Known rows, with every way that one mark hangs from another:
[M [B [V C]]]: [-0.913,  0.742, -0.059,  2.128,  0.021, -0.523,  2.337, -1.734,  0.559,
 -1.270, -1.880,  4.604,  0.035,  0.621,  5.391,  1.557, -0.690, -0.335,
 -1.617,  1.276,  0.115,  1.162]
[J [K Z]]: [ 1.043, -0.862, -0.579,  1.882,  0.672,  0.099, -1.136,  0.842,  0.474,
 -1.552, -0.490,  2.403, -0.396,  1.668,  0.394,  0.261,  0.049,  1.234,
 -2.496,  0.267, -0.312, -2.001]
[N [C V]]: [-1.984, -1.369, -1.824, -0.607,  0.942, -0.142, -1.530, -0.118,  0.368,
 -1.162, -1.443,  2.790, -1.080, -0.515,  2.295, -0.246, -0.977, -0.183,
 -1.345,  0.324, -0.570, -1.725]
[J [K [Z [V B]]]]: [ 1.084, -0.525, -2.074,  2.299,  0.474,  0.382,  0.396,  0.375,  0.975,
 -1.984,  0.686,  5.953,  0.726,  1.699,  3.062,  1.650,  0.750, -0.115,
 -0.471,  0.259, -2.693, -2.414]
[C V]: [-0.706,  0.232, -1.227, -1.471,  0.645, -0.065, -0.728, -0.517,  0.560,
 -0.879,  0.109,  1.570, -0.662, -0.370,  0.199, -0.316,  0.043, -0.695,
  0.871, -0.598,  0.282, -1.634]
[B V]: [-0.904,  0.514, -1.194, -0.580,  0.515,  0.005,  1.621, -0.704,  0.354,
  0.203, -0.196,  2.145,  0.554,  1.116, -0.265,  0.700, -0.112, -1.297,
 -0.641, -0.411, -0.211,  0.557]
[K J Z]: [ 0.842, -0.052, -0.715,  0.854,  0.065,  1.511,  0.569,  2.070,  0.364,
  0.437,  0.420,  1.961, -0.224,  0.422,  1.514,  0.351, -0.242,  1.128,
  1.182, -1.217, -1.484, -2.135]
[Z [V C]]: [-1.380, -0.105, -0.564,  0.692, -0.145, -0.469,  0.412, -0.699,  0.728,
 -1.305, -1.258,  0.851, -0.369, -0.173,  4.697,  1.464, -1.259, -0.484,
  0.792,  0.481, -0.957, -1.923]
[C N [V B R]]: [-1.017,  0.541, -2.330,  1.020,  1.064,  0.510, -0.126, -0.042,  0.355,
  0.846,  0.936,  4.920, -0.911, -0.082,  1.285, -2.406,  2.946, -4.296,
  3.465, -2.215,  0.313, -1.880]
[C N [V R]]: [-1.526,  0.260, -2.061,  0.644,  1.395,  0.577, -0.344, -0.082,  0.521,
  0.963,  0.157,  1.623, -1.807, -0.155,  1.172, -2.895,  2.124, -3.065,
  2.173, -2.571,  1.589, -3.055]
[K [Z W]]: [ 0.197,  0.449, -0.560,  0.464, -0.564,  1.101, -0.749,  0.213,  0.100,
  0.273, -0.579,  1.020, -0.174,  0.477,  0.551, -0.648, -0.326,  0.988,
  1.599, -0.292, -0.929, -0.548]
[Z V W]: [-1.236,  1.437, -1.703, -0.064, -0.589,  0.878,  0.172, -1.014,  1.158,
  0.270,  0.068,  1.102, -0.273, -0.257,  2.984, -0.072, -0.372,  0.757,
  3.414, -0.044, -1.900, -0.512]
[V [B M] C]: [ 0.476,  0.112,  0.409, -0.211, -0.597, -0.143,  0.247, -0.207,  0.217,
  0.507, -1.193,  3.534, -0.196, -0.562,  1.497,  0.685,  1.219, -0.562,
  1.080,  2.719, -0.365, -0.285]
[B M [V C R]]: [-0.950, -0.608, -0.957, -0.649,  0.632,  0.496,  1.452, -0.430,  0.409,
  1.485, -1.993,  2.406, -1.477,  0.413,  1.804,  0.289,  1.484, -1.277,
 -1.694,  0.904,  2.107, -2.319]
[R [V B]]: [ 0.326,  0.947, -0.989, -0.553,  0.307, -0.588,  2.301, -0.749,  0.360,
 -0.948,  1.711,  4.155,  0.802, -0.021,  1.953,  0.298,  1.002, -0.046,
  1.453,  1.497, -2.044,  1.395]
[Z W]: [-0.557,  1.358, -0.337, -0.125, -0.548,  0.528, -0.614, -0.332,  0.540,
  0.797, -0.293,  0.591, -0.336, -0.415,  0.830, -0.780, -0.146,  0.779,
  3.327,  0.414, -1.186,  0.838]
[N [C [V R]]]: [-1.914, -1.831, -2.163, -0.101,  1.452,  0.976, -1.478,  0.375, -0.181,
 -0.809, -1.165,  2.361, -1.973, -0.674,  2.990, -0.623,  0.365, -1.051,
 -1.905, -0.295,  1.091, -3.206]
[C N [V B]]: [-1.076,  1.294, -1.981,  0.588,  0.613, -0.336, -0.074, -0.471,  0.820,
  0.246,  0.838,  5.154, -0.012,  0.148,  0.860, -1.685,  1.825, -3.536,
  5.137, -1.523, -1.595, -0.638]
[C [V [B M] R]]: [ 0.420, -0.432, -1.963, -1.938,  0.583,  1.482, -0.051, -0.024,  0.271,
  1.112,  0.723,  4.313, -1.033, -0.899, -0.816, -0.871,  3.486, -1.427,
  1.335,  0.402,  1.113, -3.096]
[N C]: [-1.176, -1.496, -0.457,  0.762,  0.370, -0.270, -0.974,  0.358, -0.259,
 -0.591, -1.393,  1.114, -0.581, -0.284,  2.198,  0.180, -0.967,  0.529,
 -2.188,  0.753, -0.666, -0.257]
[M [B [V [C N] R]]]: [-1.693,  0.949, -0.833,  4.084,  0.737, -0.230,  2.466, -1.174,  0.525,
  0.092, -1.742,  5.096, -1.205,  0.792,  6.095, -1.020,  1.272, -2.636,
 -0.391, -0.818,  1.450, -0.057]
[Z [V B C R] W]: [-1.367,  1.039, -1.684,  1.185, -0.508,  1.146,  0.512, -0.574,  0.620,
 -0.177, -0.291,  3.870, -0.663, -0.399,  6.945,  0.657,  0.758, -1.637,
  4.379,  0.779, -1.683, -1.187]
[M B]: [ 0.533,  0.397,  0.654,  1.742, -0.021,  0.316,  1.036, -1.063,  0.050,
 -0.906, -0.249,  2.486,  0.209, -0.447,  2.660,  0.341,  0.468,  1.334,
 -1.292,  0.646,  0.101,  1.049]
[B M V]: [-0.438,  0.288, -1.202, -2.036,  0.281,  0.287,  1.563, -0.565,  0.681,
  1.663, -0.794,  2.394, -0.208,  0.835, -2.180,  0.214,  1.127,  0.167,
 -1.012,  0.540,  0.490, -0.696]

Rows:
[-1.084,  1.411, -0.819,  1.421,  0.362, -1.715,  1.822, -1.080,  0.945,
 -0.801, -0.033,  5.450, -0.212,  0.076,  5.028, -1.039,  0.940, -2.204,
  4.347,  1.269, -2.340,  1.268] : [R [V B [C N]]]
[-1.928,  0.342, -1.332,  0.815,  0.872, -0.170,  1.596, -0.270,  0.638,
  2.366, -2.122,  3.090, -1.869,  0.612,  1.568, -1.778,  2.261, -2.576,
  0.470, -0.578,  2.014, -2.298] : [B M [V [C N] R]]
[-1.358, -0.456, -0.911,  0.581,  0.756,  0.046,  1.385, -0.284,  0.036,
 -0.164, -1.546,  1.786, -0.900,  0.846,  3.681,  0.796,  0.080, -2.506,
 -1.299, -0.314,  1.260, -1.143] : [B [V C R]]
[-0.796, -1.702, -2.440, -1.137,  1.039,  1.290, -1.140,  0.511, -0.004,
  0.692, -0.827,  5.709, -1.619, -1.071,  1.460, -0.693,  2.596, -0.966,
 -0.718,  0.855,  0.694, -3.001] : [N [C [V [B M] R]]]
[-0.354, -0.055, -0.216,  1.651, -0.002,  0.117,  0.373,  0.264,  0.140,
  2.103, -1.077,  3.963, -1.452, -0.402,  2.362, -2.107,  3.436, -2.769,
  2.901,  0.407,  1.037, -1.593] : [V [B M] [C N] R]
[-0.851,  0.922, -1.654, -0.114, -0.712,  1.683,  0.783, -0.571,  0.858,
  1.440, -1.050,  4.395, -1.052, -1.008,  5.109,  0.025,  2.114, -0.483,
  3.975,  1.723, -0.794, -2.440] : [Z [V [B M] C R] W]
[ 0.381,  0.306, -1.606, -2.351,  0.284,  0.584, -0.219, -0.599,  0.676,
  0.763,  0.325,  4.892, -0.292, -0.654, -1.139, -0.360,  2.406, -0.678,
  2.229,  1.008, -0.377, -1.539] : [C [V [B M]]]
[-0.244,  1.527, -1.930, -1.327, -0.941,  1.319,  0.744, -0.905,  1.213,
  1.775,  0.231,  4.445,  0.123, -0.565,  0.992, -0.086,  1.923,  0.843,
  4.131,  1.447, -2.671, -0.634] : [Z [V [B M]] W]
[-0.551, -0.187, -1.503, -1.647,  0.846,  1.093,  1.915, -0.220,  0.152,
  2.427, -0.649,  1.857, -0.926,  0.684, -1.443, -0.564,  2.386, -0.731,
 -1.715, -0.242,  2.298, -1.876] : [B M [V R]]
[-1.570,  1.017, -0.477,  1.323,  0.595, -1.839,  1.289, -1.058,  1.121,
 -0.595, -0.983,  2.472, -1.153, -0.091,  4.655, -1.652, -0.004, -1.105,
  2.940,  0.578, -0.833,  0.072] : [R [V [C N]]]
[-0.129, -0.110, -1.818, -0.385,  0.747,  0.831,  0.007,  0.003, -0.074,
 -0.527,  1.029,  4.096, -0.353, -0.308,  1.446, -0.261,  1.987, -2.704,
  1.242, -0.725,  0.448, -1.906] : [C [V B R]]
[-1.064,  0.165, -0.458, -1.320,  0.079, -0.294,  1.364, -0.961,  0.733,
  0.789, -2.189,  2.720, -0.694,  0.574,  0.429,  0.960,  0.227, -0.464,
 -0.424,  1.601,  0.570, -1.076] : [B M [V C]]
[-0.861,  1.385, -1.848,  1.082, -0.575,  1.861,  0.282,  0.855,  1.614,
 -0.310, -1.004,  3.111, -0.825,  0.007,  7.095,  0.912, -1.556,  1.480,
  4.520, -0.331, -3.597, -3.068] : [K J [Z [V C] W]]
[-0.878,  0.281, -0.222,  3.090,  0.319, -0.224,  0.291,  0.438, -0.044,
  0.734, -0.570,  3.405, -1.049, -0.086,  4.637, -1.457,  1.845, -3.976,
  3.250, -0.603,  0.191, -0.557] : [V B [C N] R]
[-0.441,  0.446, -2.201, -0.398,  0.893,  1.065,  0.022,  0.159,  0.562,
  2.315,  0.301,  5.378, -1.631, -0.414, -0.501, -3.008,  4.325, -2.822,
  3.711, -1.249,  1.297, -3.088] : [C N [V [B M] R]]
[-0.010,  0.745, -2.110,  1.013, -0.631,  1.256,  0.654, -0.169,  0.419,
 -0.266,  0.301,  4.602,  1.065,  0.676,  3.150,  0.726,  0.391, -0.211,
  3.651, -0.235, -3.464, -0.851] : [K [Z [V B] W]]
[ 0.309, -0.873, -1.756,  2.051,  0.791,  0.464, -0.132,  0.249,  1.098,
 -1.701, -0.201,  3.197, -0.200,  1.814,  2.433,  1.088, -0.192,  1.426,
 -1.735, -0.337, -1.192, -3.524] : [J [K [Z V]]]
[-0.551,  1.359, -1.976, -0.753,  0.420,  0.097, -0.143, -0.363,  1.079,
  1.729,  0.194,  5.569, -0.697, -0.414, -1.273, -2.245,  3.188, -1.999,
  4.882, -0.335, -0.697, -1.796] : [C N [V [B M]]]
[-0.239,  0.752, -0.017,  1.290, -0.263, -0.690,  0.259, -0.096,  0.536,
  1.557, -1.336,  4.361, -0.620, -0.400,  1.704, -1.378,  2.208, -1.665,
  3.747,  1.126, -0.995, -0.433] : [V [B M] [C N]]
[-0.865, -0.027, -0.387,  2.430,  0.518,  0.333,  2.529, -1.269,  0.154,
 -0.929, -1.636,  4.399, -0.714,  0.526,  5.998,  1.002,  0.310, -0.955,
 -2.486,  0.740,  1.848, -0.250] : [M [B [V C R]]]
[-1.679,  0.925, -0.963,  0.391,  0.369, -0.896,  1.557, -0.785,  1.221,
  2.069, -2.504,  3.538, -1.225,  1.116,  0.854, -1.358,  1.141, -1.652,
  1.429,  0.283, -0.132, -0.949] : [B M [V [C N]]]
[-1.510, -0.080, -0.142,  2.637,  0.561, -0.196, -0.047,  0.429,  0.014,
  0.808, -1.407,  0.645, -1.864, -0.035,  3.897, -2.026,  0.975, -2.707,
  1.742, -0.864,  1.656, -1.699] : [V [C N] R]
[-2.456,  1.183, -0.974,  1.765,  0.634, -1.289,  1.491, -0.695,  0.965,
  0.638, -1.916,  2.774, -0.637,  1.247,  2.991, -0.750, -0.431, -3.070,
  1.697, -0.932, -0.783,  0.023] : [B [V [C N]]]
[ 0.378,  0.319, -1.506, -1.000, -0.297,  0.524,  1.402, -0.497,  0.724,
  0.963,  0.608,  4.239,  0.460, -0.103,  0.502,  0.779,  2.130,  0.125,
  1.654,  0.955, -1.759, -1.532] : [Z [V [B M]]]
[-1.295,  0.605, -2.010,  0.039, -0.065,  1.757,  0.504, -0.545,  0.703,
  0.912,  0.011,  0.606, -0.919, -0.319,  3.374, -0.487,  0.621,  0.062,
  2.134, -0.773, -0.284, -2.045] : [Z [V R] W]
[-0.331,  1.506, -2.497,  0.767, -0.449,  2.435,  0.734,  0.983,  1.467,
  0.611,  0.499,  3.040, -0.356,  0.163,  4.064,  0.423, -0.574,  2.195,
  3.848, -1.375, -3.459, -2.452] : [K J [Z V W]]
[ 0.163,  0.315, -0.382, -1.175, -0.121, -0.873,  1.690, -0.988,  0.666,
 -0.383, -0.305,  5.271, -0.333, -0.570,  2.658,  0.478,  1.460,  0.574,
  1.568,  3.365, -1.557,  0.027] : [R [V [B M] C]]
[-0.344,  0.113, -1.133,  1.780,  0.798,  1.066,  2.650, -1.019,  0.019,
 -0.082, -0.218,  4.299, -0.239,  0.511,  2.661,  0.301,  1.442, -0.986,
 -2.728, -0.443,  1.915,  0.085] : [M [B [V R]]]
[-1.290,  0.407, -1.153,  1.391, -0.574,  0.649, -0.342, -0.473,  0.743,
 -0.927, -1.739,  1.714, -0.436,  0.493,  5.511,  0.786, -1.565,  0.563,
  2.031,  0.348, -2.232, -2.285] : [K [Z [V C] W]]
[-0.037, -0.465,  0.080,  1.531, -0.085,  0.233,  0.291,  0.382, -0.533,
 -0.358, -0.584,  2.431, -0.299, -0.384,  4.189,  0.315,  1.109, -2.494,
  0.850,  1.028,  0.205, -0.633] : [V B C R]
[-0.891,  0.546, -2.126,  1.635, -0.142,  2.578,  0.402,  1.347,  1.094,
  0.237, -0.749,  3.072, -1.706, -0.166,  7.754,  0.373, -0.419,  0.657,
  3.165, -0.853, -1.870, -4.477] : [K J [Z [V C R] W]]
[ 0.459, -0.544, -0.003,  0.041, -0.079,  0.717,  0.125,  0.330, -0.310,
  1.000, -0.901,  3.082, -0.961, -0.615,  2.140,  0.103,  2.367, -1.196,
  0.473,  1.736,  1.200, -1.860] : [V [B M] C R]
[ 1.136, -0.537, -0.590, -0.549,  0.102,  1.306,  0.537,  0.671, -0.370,
  1.971,  0.621,  2.984, -0.523, -0.609, -0.406, -0.447,  3.347, -0.639,
  0.493,  0.835,  1.284, -1.368] : [V [B M] R]
[-0.329,  0.009, -2.656,  1.946,  0.727,  1.916, -0.706,  0.296,  1.136,
 -0.392, -0.213,  3.258, -1.452,  1.294,  3.918, -0.227,  0.904,  1.192,
  0.219, -0.742, -0.721, -4.044] : [J [K [Z [V R] W]]]
[-0.429,  0.831, -2.770,  0.923,  0.126,  3.314,  1.108,  1.533,  0.981,
  1.233,  0.781,  2.713, -1.093, -0.088,  5.004, -0.191,  0.572,  1.257,
  2.778, -2.027, -1.522, -4.292] : [K J [Z [V R] W]]
[-1.310, -1.206, -2.013, -0.190,  0.713,  0.106, -1.122,  0.018,  0.123,
 -1.275, -0.477,  5.603, -0.326, -0.551,  2.815,  0.556, -0.040, -1.436,
  0.366,  0.643, -1.859, -0.653] : [N [C [V B]]]
[-1.813,  1.403, -0.433,  3.744,  0.422, -1.061,  2.615, -1.826,  1.080,
 -0.577, -2.073,  5.652, -0.411,  0.949,  5.318, -0.441,  0.086, -1.694,
  0.653, -0.064, -0.203,  1.113] : [M [B [V [C N]]]]
[-1.142, -1.623, -2.436,  0.071,  1.097,  0.676, -1.272,  0.400, -0.360,
 -0.725, -0.132,  5.334, -0.876, -0.831,  3.374, -0.162,  1.117, -2.223,
 -0.732,  0.168, -0.103, -2.053] : [N [C [V B R]]]
